Every row comes from one small tree of marks. The marks that hang from a mark follow it in brackets, in alphabetical order. Every link used is in the known rows. Which tree was each row made from?
Known rows:
sepivap(legob ruzi(nede(nozon))): [-34 -25   3  22   0   4 -10 -25 -12  22   3  36 -21  -6 -18 -43  38  17
 -27   8 -23 -22  22  27  -3 -32  17  -5]
sepivap(lasudi(gosu) ruzi(nede(nozon))): [-31   8  15  -3   4  16 -23 -33  -2  20 -15  13 -16   0 -18 -37  21  27
 -29  34 -39 -15  28  18 -13 -27   3  -7]
lasudi(sepivap): [ -6 -16   8 -30  14  11   0 -40 -13  -7 -14  41   1   4   3 -30  14  14
 -17  14   4   9   9  13 -14  -6   0 -24]
gosu(lasudi(sepivap)): [-10   3   4 -26  16  19   5 -36 -14 -21  -8  33 -14   7   8 -44   7  22
  -2  15  -5   9   6  18  -1   8   1 -30]
sepivap(lasudi): [-18  16   2 -19  13   3   3 -42  -5  -5 -18  23  -6   2 -15 -22  13  26
 -25  25 -10 -17  16  23  -1 -16  -5 -21]
keredif(zaba(nozon(nede))): [ -5   4  11 -33  -7 -17 -12 -35   0  21   0  30  16 -15  -4 -34  -2  23
 -15   8  -2 -14  -6  17   8  11   5 -20]
keredif(zaba(nozon)): [ -7   6   9 -29  -4 -16  -8 -39   1  20  -1  34   7 -11   4 -32   3  26
 -17  13  -7  -4  -1  22   0   9   7 -31]
gosu(lasudi(sepivap(legob(rikav) ruzi))): [-33  -8   2 -18  16  21   4 -37 -24 -16   2  44 -23  27   0 -54  22  10
  -6  13 -17  -7   7   8   0  -6  12 -36]
lasudi(sepivap(legob)): [-16 -20   1 -22  20  15  -1 -43 -19 -13  -9  42  -5  10  -7 -33  32  12
 -16  11   0   3   9  14 -13 -19   1 -26]
ruzi(nede(nozon) sepivap): [-20 -16  12  16   1  -8 -13 -19  10  28   5  16 -24 -59  -6 -21  12  33
 -34  20 -13 -11  22  44   1 -16   6  -3]
nozon(nede): [ -6  -5   4 -26   1   0   1 -25  -7   3  -7  28   9  -8 -15 -28   3  12
 -21   6   8 -25   9  17  15  -9   0  -4]
luso(sepivap(lasudi(gosu) ruzi(nede))): [-32   8  20 -11 -12   9 -12 -26  -2  12   0   5  -6   4 -30 -22  29  22
 -17  21 -35 -12  32  32   8 -22  -3  -6]
sepivap(lasudi legob(rikav) ruzi): [-50  -1  -2  -4  14   7   1 -44 -19   4  -2  40 -19  33 -30 -39  37   9
 -30  23 -32 -42  18   8   2 -40  13 -31]
ruzi(nede sepivap(lasudi)): [-28   4   6   7   4   1 -11 -18  11  12  -1  10 -22 -37 -18 -18   9  38
 -40  19 -14 -20  20  44   7 -22   0  -1]
ruzi(nede sepivap(lasudi(gosu))): [-29  11   8  -4   8  11 -18 -18  11   9  -2   3 -25 -29 -14 -16  14  37
 -38  28 -23 -13  27  41   6 -25  -4  -3]
rikav(legob(sepivap(lasudi(gosu) ruzi))): [-34  15  -7 -33  19  22  -9 -30  -9 -24 -29  46 -12   6   4 -22  -7  32
 -22  27 -40   6  26  30   4 -29  -3 -15]
legob(sepivap(lasudi(gosu))): [-31  21   0 -33  16  23   6 -46   1 -28 -33  22  -8  -2   0 -21   4  15
 -13  29 -28  -7  38  26   6 -21  -6 -26]
zaba(nozon(nede)): [ -7  -7  -2 -23   6 -18  -6 -44  -6  23 -13  34   7 -14 -19 -38   6  24
 -17   9  11 -23   5  14  16   4  -4  -8]
zaba(nozon): [-11  -3  -4 -17  10 -15  -3 -48  -7  21 -13  39  -4  -8 -10 -36  12  29
 -18  16   3 -10  13  21   8   1  -3 -21]
sepivap(legob ruzi(nede)): [-35 -23   0  11  -2  11  -7 -19 -13  16   2  40 -23  10 -21 -44  34  14
 -30   0 -19 -24  20  27   5 -35  16  -2]
rikav(legob(sepivap)): [-16   1 -12 -30  18  10  10 -30  -7 -24 -26  52  -6 -15  13 -21 -11  29
 -23  13 -21  10  23  38  10 -23   2 -13]
vikiz(rikav): [  3  -5  16 -18   0  14   6 -38  -7   3 -13  24  -2  -5  -9 -21  14   4
 -28   0   4  -1  18  24  -6 -16  -4  -6]
ruzi(nede sepivap): [-22 -12   7   7  -2   0  -8 -11   9  16   6  21 -23 -40  -6 -19   7  30
 -37  10  -8 -13  22  46  12 -17   7   1]
sepivap(legob(rikav) ruzi): [-44 -21  -1  -6   7   6   7 -32 -22   7   7  52 -20  28 -15 -41  37  -2
 -28  13 -23 -34  21  10   7 -33  20 -29]
ruzi(nede(nozon) sepivap(lasudi legob)): [-35  -4   6  27  13  -6 -16 -30   6  16   2   8 -28 -49 -26 -22  32  38
 -35  26 -23 -24  19  45   0 -33   2  -6]
luso(sepivap(legob(rikav))): [-29 -12   7 -14  -3 -10  20 -38 -13   2  12  24  -2  -4 -23 -21  42   4
 -16   7 -16 -22  29  30  18 -26   6 -30]
vikiz(rikav(legob(sepivap(ruzi)))): [-11  -3   8 -21   6  21   1 -31 -11 -12 -24  43  -6  -3   0 -20  -3  11
 -28  -1 -17  10  21  33  -1 -26  -1   0]

Write each row's tree:
[-20  -2   9 -21  11  22  -4 -30 -17 -14  -4  40 -20  21   4 -50   8  19
  -1  16 -13   6   5  13  -1   7   5 -28]
gosu(lasudi(sepivap(ruzi)))
[-18 -11   4 -37  26  33 -11 -42 -17 -19 -11  29  -7  18   1 -32  42  13
 -13  24 -12  12  20  11 -15 -24  -7 -28]
lasudi(gosu sepivap(legob))
[-54   7   1 -18  20  21  -8 -43 -19  -1  -3  31 -22  41 -24 -38  44   6
 -29  34 -41 -34  27   5   0 -43   8 -32]
sepivap(lasudi(gosu) legob(rikav) ruzi)
[-21  14 -12 -30  22  10   6 -36  -7 -28 -31  44  -5 -12   4 -17  -9  35
 -25  19 -24   4  21  37   6 -27  -3 -16]
rikav(legob(sepivap(lasudi)))
[-43   3  14  -2  -4   2  -4 -33 -16   0   4  20  -9  16 -42 -21  47  18
 -10  18 -29 -22  20  30  10 -27  -3 -19]
luso(sepivap(lasudi legob ruzi))
[-35 -21  -2  10   5  -4   3 -19   2  14  16  25 -27 -32 -13 -25  26  19
 -43   8 -14 -29  25  39  15 -35  16 -10]
ruzi(nede sepivap(legob(rikav)))
[-28  -5   4 -14  15  24  -4 -32 -21 -17  -1  41 -25  25  -4 -50  24  18
   0  14 -15   2   4  16  -1  -2   5 -29]
gosu(lasudi(sepivap(legob ruzi)))
[-32 -16  10 -31  20  39 -22 -34 -22 -11  -6  40 -14  36  -6 -38  43   9
 -12  25 -23   8  19   5 -15 -24  -1 -24]
lasudi(gosu sepivap(legob ruzi))
[-49   0  12  -6  -2  -4   6 -37 -16   5   9  25  -8  17 -41 -25  46   8
 -15  17 -33 -34  25  23  12 -32   6 -29]
luso(sepivap(lasudi legob(rikav) ruzi))
[-17 -18  19 -24   9  29 -27 -34 -10  12 -11  29  -9   6   3 -40  24  16
 -19  26 -24  13  24   8 -25 -15   4 -12]
lasudi(gosu sepivap(ruzi(nede(nozon))))
[ -8  -9   6 -14   1  20   1 -27  -7  -4 -23  37  -5 -13  -3 -25  -5  14
 -35  -8 -17   8  25  37  -3 -32   3  10]
vikiz(rikav(legob(sepivap(ruzi(nede)))))
[-46   8  16 -11   2  13 -12 -33 -14  -3   4  13 -10  21 -39 -20  50  17
  -9  26 -37 -16  26  28  10 -28  -8 -22]
luso(sepivap(lasudi(gosu) legob ruzi))
[-45   5   0  -4  21   0   0 -34  -5  -4   6  27 -29  -9 -22 -15  32  20
 -32  30 -21 -33  16  30  12 -32   1 -31]
ruzi(sepivap(lasudi legob(rikav)))
[-33   5  -9 -14  21   0  17 -52 -14  -7  -6  28 -11  12 -23 -32  37  12
 -33  23 -18 -39  20  16   3 -39   7 -34]
sepivap(lasudi legob(rikav))
[-42  11   2 -16   4  19   1 -37  -4 -18 -28  40 -13   9 -10 -27   0  12
 -14  22 -28 -18  30  22   5 -18   2 -23]
legob(sepivap(lasudi ruzi))
[ -6   9   3 -27  12  18   6 -44  -7 -20 -30  31  -1 -10  -5 -15  -3  18
 -31   5 -14   7  20  35  -4 -30  -9  -4]
vikiz(rikav(legob(sepivap(lasudi))))
[-48  10   1 -14  26  11  -8 -36  -6  -9   5  19 -30  -3 -18 -15  36  20
 -29  38 -31 -26  23  26  10 -35  -4 -33]
ruzi(sepivap(lasudi(gosu) legob(rikav)))
[-26 -10   2  -6  11  24  -4 -27 -18 -12  -1  36 -23  16  -4 -55  21  22
  -8   7 -15  -1   8  19  -1  -7  10 -18]
gosu(lasudi(sepivap(legob ruzi(nede))))
[-25  -7  -8 -16   7  12   1 -19  -7 -11 -21  54 -10 -11   9 -29 -12  29
 -30   7 -28   5  25  40   9 -28  10  -2]
rikav(legob(sepivap(ruzi(nede))))
[-31   3  19  -1 -16  -2  -5 -25  -4  16   1  12  -3  -4 -35 -23  24  22
 -20  11 -26 -19  27  34   8 -19   2  -4]
luso(sepivap(lasudi ruzi(nede)))
[-28 -22   9 -21  14  37 -22 -29 -16  -2  -6  33 -14  23  -5 -43  39  12
 -21  17 -23   6  23  12 -16 -30   6 -12]
lasudi(gosu sepivap(legob ruzi(nede)))
[-43 -11   0 -22   0   9  19 -39  -7  -7 -13  54 -12   9   6 -33  -2 -10
 -23  14 -29 -26  39  12  10 -22  21 -34]
legob(rikav sepivap(ruzi))
[-51  10   1 -32  10  20   9 -47  -5 -15 -22  36 -14  18   0 -32   3  -1
 -23  31 -42 -27  43   9   5 -31  12 -37]
legob(rikav sepivap(lasudi(gosu) ruzi))
[-16 -25  11 -14   0  18 -12 -26 -11   9  -8  43  -7   8  -3 -41  12  12
 -25   6  -7   2  14  13 -16 -12  11  -7]
lasudi(sepivap(ruzi(nede)))
[-42   8   2   0  20   5 -11 -29  -5  -8   1  24 -29 -11 -27 -12  33  29
 -24  30 -17 -22  12  36  11 -27  -8 -23]
ruzi(sepivap(lasudi legob))
[-34   7  20 -11 -10  -1  -5 -30 -10   7   0  20  -4  10 -34 -17  28  19
  -9  20 -26 -16  21  29   8 -13  -5 -17]
luso(sepivap(lasudi ruzi))
[-31   9  -7 -24  17  13  -2 -30 -10 -22 -28  51 -10   1   0 -22  -9  32
 -23  20 -32   1  20  33   6 -27   1 -13]
rikav(legob(sepivap(lasudi ruzi)))
[-36  18  10 -24  10  25 -21 -33 -10   0 -15  24 -17  31 -17 -29  20  21
 -21  38 -34 -13  22  11  -4 -20  -4 -19]
sepivap(lasudi(gosu) ruzi)
[-41  -4  -2  11  10  -3   0 -27   3  10   8  16 -28 -27 -24 -24  28  26
 -46  16 -19 -36  22  37  12 -41   9 -12]
ruzi(nede sepivap(lasudi legob(rikav)))
